Each row comes from the steps of one walk. Every step used is in the known rows, and no mark comes twice. Write the walk behind each row, first mark first.
Known rows:
tizare, sulosuz, nirivo: [-0.67 -0.56 -0.71  4.70 -1.42 -1.85  1.77  0.32 -4.52  1.78 -0.24  3.86
 -0.90 -3.07  2.03 -1.69  1.36 -1.64 -1.76  0.14  0.93  5.33 -2.33]
nozop, sido, fifeta, vinef, tizare: [-0.69  1.55  0.29 -1.03  1.11  0.43 -0.09  0.15  1.90  1.54  0.92  1.36
  0.82  1.67  1.53 -0.67  2.68 -3.60 -1.65  0.22  4.23  2.73 -2.32]
tizare, rogubar, nozop, sido, fifeta, vinef: [ 1.31 -2.74  0.94  0.49 -0.05 -5.73 -0.50 -0.20  0.26  0.88  0.11 -1.25
 -4.33 -0.09 -1.24  1.42  2.21  0.03 -0.54 -1.31  1.91  3.20 -0.04]
rogubar, sido, fifeta, vinef, tizare: [ 2.04  0.01 -1.17 -0.03 -0.48 -2.20 -0.52  0.65  2.77 -1.17 -2.77 -0.80
  0.65  2.82 -0.10 -3.95  2.12 -3.87 -1.60 -3.79  5.85  2.94 -3.06]
vinef, tizare, sido, nozop, fifeta: [ 0.61 -0.14  1.86 -1.18  2.49 -0.82 -3.99 -2.77 -1.64  2.56  2.85 -0.75
  0.71  3.37 -1.76  2.78 -2.50 -1.39  2.07  0.35  4.58  0.57 -3.35]
vinef, tizare, sido, nozop: [ 1.08  0.00  1.68 -0.48  2.48 -0.30 -3.07 -2.11 -1.92  1.87  2.69 -1.18
  1.04  3.30 -2.41  2.21 -2.74 -1.95  2.94  0.11  4.50  0.48 -3.43]
fifeta, vinef: [ 3.61  1.86 -0.48  0.15  2.64  3.50  5.36 -2.02 -1.23  0.20 -2.48 -0.50
 -1.25  1.94 -0.15 -4.39  1.71 -3.96  1.49  1.60 -2.77  5.38  0.02]
fifeta, nozop: [ 5.01 -2.76  2.17 -1.34  2.34  1.41  1.92 -1.30 -2.53 -1.69 -1.86 -3.24
 -1.39  1.74  1.23 -1.62  1.06 -1.54  4.78 -0.76 -0.43 -0.99  0.27]
nozop, sido, fifeta, vinef, tizare, rogubar: [-0.54  0.94  0.34 -0.84  0.68 -1.60 -0.73 -0.18  1.82  2.22  0.85  0.86
  0.51  1.60  0.85  0.57  2.53 -3.22 -2.49  0.00  4.56  3.06 -1.46]
sulosuz, tizare, fifeta, sido, nozop: [-0.03  0.72  1.48  1.90 -0.08  1.28  0.26 -0.73  0.73  0.78 -0.09 -2.12
  1.81  0.78 -1.17 -0.72 -1.82 -1.69 -2.58 -0.67  1.27  5.06 -0.69]
nozop, sido, fifeta, vinef: [-0.78  1.69  0.23 -1.14  0.89  0.32  1.05  0.73  3.53  0.77  1.04  2.05
  0.19  0.84  1.72 -1.27  3.55 -3.66 -1.96  0.16  3.48  2.93 -1.19]
vinef, tizare, rogubar, nozop, fifeta, sido: [ 3.15 -4.23  1.41  0.57  0.46 -3.07 -3.61 -3.08 -4.57  3.79  0.08 -4.90
 -2.26  1.97 -0.60  1.69 -1.40 -0.52  3.55 -0.19  3.51  3.30 -4.43]
vinef, tizare, sulosuz, nirivo: [ 0.69 -0.89 -0.16  3.81  0.18 -0.65 -1.22 -1.94 -7.25  3.83  0.00  0.52
  1.07  0.25  1.18  0.08 -1.41 -1.68  1.06  0.67  3.09  4.01 -5.60]
sido, nozop, fifeta, vinef, tizare: [ 2.00 -0.88  0.52 -1.67  4.54 -0.03 -0.89 -3.16 -1.24  0.09 -0.95  0.91
 -1.93  3.28  0.16  2.34  0.91 -1.42 -0.40  1.18 -1.91  0.46 -2.41]
rogubar, sido, vinef: [ 2.86 -1.69 -0.12 -0.82 -1.11 -1.91  0.54  3.10  5.02 -1.88 -1.00  2.05
  1.06  0.46  0.63 -1.32  3.02 -0.54 -2.48 -3.21  3.43  1.49 -3.10]
nozop, fifeta, vinef, tizare, sido: [ 1.30  1.06  0.50 -2.43  2.33  0.72 -0.61 -4.72 -1.07  3.61  0.12 -0.03
 -0.76  3.17  0.63 -0.99  0.39 -1.44 -0.53  1.98  0.82  5.00 -0.99]
tizare, sulosuz: [ 0.24 -1.24 -0.52  2.54  0.54 -0.94  1.83  0.39 -5.19  0.73 -0.16  2.00
 -1.18 -2.82  0.21 -1.62 -0.35 -1.87  2.07  0.46 -0.61  3.58  0.54]
rogubar, nozop, sido, vinef, tizare: [ 0.46 -2.96  2.55 -0.61  1.13 -0.49 -0.85  1.91 -0.88 -1.06  1.44  1.03
 -2.88 -1.09  1.33  0.79  2.39  2.28  1.18 -0.79  1.72  1.10 -4.32]
sido, fifeta: [ 1.43  1.84 -0.86  2.36  1.33  0.04  1.86  0.23  4.58  0.65  0.85 -0.53
 -0.37  2.19  2.42 -5.31  3.03 -5.59  0.51 -2.11  5.01  0.60 -1.12]
rogubar, nozop, sido: [ 0.42 -3.69  2.39 -0.76  0.93 -1.18  0.20  1.95 -0.09 -1.52  2.31  0.25
 -4.88 -2.05  0.34  0.26  2.45  2.00  3.72  0.11  0.64  1.93 -3.93]
vinef, tizare, fifeta: [ 2.46 -0.73  0.75  0.57  1.79  0.61 -1.04 -2.59 -1.99  4.28  1.94 -2.03
  2.45  4.18 -0.44 -2.36 -2.19 -2.64  3.42  1.19  3.64  2.20 -3.99]
nozop, fifeta, vinef, tizare, sulosuz, nirivo: [ 0.89  0.61 -0.34 -0.17  1.48  0.19 -0.31 -4.54 -3.70  4.10 -1.39  1.31
 -0.96  1.99  2.33 -1.14  1.15 -1.25 -2.41  2.02 -0.06  6.13 -2.58]
sido, vinef, tizare, sulosuz, nirivo: [ 1.30  0.85  0.18  2.99  0.45  1.14  0.17 -0.07 -3.12  2.28 -0.89  3.24
  2.88  0.66  3.15 -0.75  1.18 -1.39 -4.16 -1.16  2.62  2.08 -3.15]

Write each row's walk:
[ 3.39 -1.75  1.61 -0.46  2.20  0.72 -1.54 -3.14 -4.05  2.88  0.18 -3.41
  2.44  4.77 -0.30 -2.04 -2.36 -2.07  3.72  0.23  3.36  0.77 -2.73]
vinef, tizare, fifeta, nozop
[ 1.35  0.39  1.49 -0.18  1.45  0.38 -2.14 -2.19 -1.65  3.24  3.07 -1.69
  1.39  2.69 -1.84  0.30 -2.50 -2.19  3.87  0.55  5.24  2.11 -3.26]
vinef, tizare, sido
[ 1.09 -0.19 -1.52  0.59 -0.77 -2.94 -0.92  0.84  0.37 -1.31 -3.45  0.06
  0.73  1.80 -0.27 -3.77  1.43 -3.67 -2.21 -4.05  5.51  3.52 -2.08]
rogubar, sido, fifeta, vinef, tizare, sulosuz
[ 3.28 -4.50  0.06 -0.14 -0.75 -7.69 -1.61  0.46  2.88  0.11 -0.18 -0.78
 -2.20  0.76 -2.91  4.24  1.08 -0.23 -0.72 -2.07  2.16  1.27 -1.51]
tizare, rogubar, sido, nozop
[-1.25  3.68  1.94  1.77  0.24 -0.09 -0.51 -1.36  1.85  0.01  1.19 -1.23
  1.52  1.03 -1.46  0.45 -1.37 -1.06 -3.41 -2.55  4.77  2.56  1.56]
sulosuz, tizare, sido, fifeta, nozop
[ 2.83  0.42  0.47  0.91  1.90  0.30  1.11 -0.58  1.64 -1.34 -1.73 -2.49
 -0.32  3.20  2.78 -5.00  2.77 -4.92  0.97 -3.54  4.55 -1.51  0.76]
sido, fifeta, nozop
[-1.14 -1.81  1.53  0.46  1.21 -1.60 -1.19  0.93 -3.86 -1.29 -0.29  0.34
 -3.62 -1.12  0.70 -1.22  1.67  0.22  0.71 -1.56  2.62  2.80 -2.60]
rogubar, nozop, sido, fifeta, vinef, tizare, sulosuz
[ 0.02  0.67  2.37  0.44  0.45  0.31  0.34 -1.53 -0.03  1.06  0.59 -1.01
  2.34  1.10 -0.87  0.85 -1.47  0.84 -2.80 -0.19  1.15  3.03  0.30]
sulosuz, tizare, fifeta, nozop, sido
[-0.01 -1.04  1.73  2.61 -0.40 -3.70 -0.36 -0.95 -0.29  1.59  1.36 -1.46
 -2.05 -1.48 -2.03  5.05 -0.63  2.88 -2.39 -0.39  0.52  4.20 -1.54]
sulosuz, tizare, rogubar, nozop, sido
[ 1.94 -0.74  0.47 -1.69  4.28 -0.07  0.21 -2.29  0.38 -0.69 -0.87  1.52
 -2.70  2.59  0.42  1.68  1.86 -1.49 -0.85  1.00 -2.59  0.79 -1.39]
sido, nozop, fifeta, vinef
[ 3.74 -2.24  0.45  1.42  1.28 -2.50 -1.60 -3.18 -2.93  4.79  1.27 -3.28
  0.06  2.82 -1.18  2.35 -1.71 -1.59  3.62  0.93  3.11  2.01 -4.10]
vinef, tizare, rogubar
[-1.71  1.36  0.03 -0.30  0.84 -0.28 -0.56  0.37 -0.43  1.48  0.30  2.19
  0.87  0.52  1.35 -0.48  2.03 -3.41 -2.28  0.03  4.00  3.25 -1.24]
nozop, sido, fifeta, vinef, tizare, sulosuz
[ 1.14  0.95  1.63 -0.04  1.56 -0.04 -3.10 -2.40 -1.74  2.10  1.49 -2.80
  1.84  4.00 -0.74 -1.04 -1.96 -3.37  2.32 -1.76  7.38  0.38 -1.73]
vinef, tizare, sido, fifeta, nozop
[ 2.99 -2.32  3.03 -3.09  1.47  1.07  0.39  0.53 -0.83 -1.73 -1.21  0.09
  0.46  0.81  2.45  1.29  2.49 -0.11  0.07 -0.98  0.77 -1.46  0.49]
fifeta, nozop, sido, vinef
[ 1.27 -3.54  1.23  0.75 -0.44 -6.53 -1.31  0.37  1.33  1.16  1.57 -1.21
 -4.34 -0.56 -0.90  2.18  2.10  0.57  0.35 -1.43  3.00  2.10 -0.82]
tizare, rogubar, nozop, sido, fifeta
[ 1.95 -1.53  1.16 -1.91 -0.29  1.61 -0.70 -0.84  2.40  1.80 -0.37 -0.86
 -0.94  0.47  3.91 -2.49  2.85 -2.59 -1.02 -0.03  1.77  4.39 -1.42]
nozop, fifeta, sido, vinef
[ 3.17 -0.83  0.94  1.40  1.26 -0.84 -0.50 -0.42 -0.91  2.00 -0.38  0.12
  0.87  1.83  1.26  0.64  0.97 -0.19 -2.02 -1.59  2.55  0.71 -2.44]
sido, vinef, tizare, rogubar, nozop
[ 0.83  3.31 -1.47  2.54  2.23  1.12  1.41 -1.87 -2.24  1.19 -2.90 -0.67
  0.86  3.18  1.50 -5.91  1.14 -6.44 -1.43 -1.94  3.83  3.25  0.07]
sido, fifeta, vinef, tizare, sulosuz
[-0.83  0.58  2.07 -2.52  1.85 -2.06 -2.32 -0.89  3.67 -0.22  3.67  1.99
 -1.37  1.31 -2.13  2.33 -0.19 -1.08 -0.38 -0.39  3.19  0.57  0.82]
tizare, sido, nozop, fifeta
[-0.13 -1.64  1.70 -0.16  1.49 -0.77 -0.94  0.71 -1.39 -1.13  0.33 -0.43
 -3.66  0.07  0.72 -1.48  2.29  0.02  1.54 -1.30  2.82  2.22 -3.59]
rogubar, nozop, sido, fifeta, vinef, tizare
[ 3.35 -2.84  1.78  0.58 -1.27  1.89 -0.97  1.01 -1.87  0.17 -2.72 -4.46
 -0.22  0.21  1.68 -2.67  0.98 -3.85  0.74 -2.54  3.32  4.55 -2.30]
fifeta, sido, vinef, tizare, rogubar, nozop
[ 2.97 -3.68  1.20  0.84  1.40 -3.83 -3.21 -3.38 -4.05  4.17  1.10 -3.47
 -2.05  2.32 -0.87  2.60 -1.32  0.63  3.31  0.35  2.95  2.12 -4.62]
vinef, tizare, rogubar, nozop, fifeta
[ 0.09 -0.13  1.44 -1.73  0.49  0.79  0.94  2.47  4.19  0.94  2.63  4.15
  1.16 -0.89  2.31  1.98  3.65 -0.31 -2.63  0.80  1.88  1.33 -2.27]
nozop, sido, vinef
[ 0.44 -3.74  1.97  1.00 -0.60 -1.08 -2.39 -0.24 -4.27  0.06 -1.41 -0.77
 -4.18 -1.44  3.12 -2.07  2.11  1.01 -0.34 -1.83  2.22  4.64 -4.08]
rogubar, nozop, fifeta, sido, vinef, tizare, sulosuz, nirivo
[ 0.82 -0.39  0.43  1.36 -0.38 -4.62 -1.13 -2.20  0.77  1.10 -1.25 -0.84
 -0.54  0.55 -2.77  5.41 -0.70  1.77 -5.71 -1.20  0.20  4.74 -0.83]
sulosuz, tizare, rogubar, sido, nozop, fifeta, vinef
[ 1.98 -2.43  1.10 -1.90 -0.22  1.05 -0.74 -1.61  1.70  2.24  0.31 -2.24
 -2.14  0.37  2.88 -2.35  1.99 -2.95  2.02  0.99  1.50  5.00 -2.13]
nozop, fifeta, sido
[ 2.73 -2.25 -0.01 -0.79 -0.87 -3.32 -0.96  1.76  3.84 -2.96 -2.32 -1.37
  0.01  2.01  0.72 -3.18  2.74 -2.52 -0.29 -5.09  6.16  0.01 -1.88]
rogubar, sido, fifeta, nozop
[ 1.89  0.06 -1.27 -0.15 -0.67 -2.25  0.65  1.31  4.40 -2.06 -2.69 -0.12
 -0.03  2.15  0.05 -4.49  2.93 -3.96 -1.89 -3.99  4.98  3.21 -1.94]
rogubar, sido, fifeta, vinef
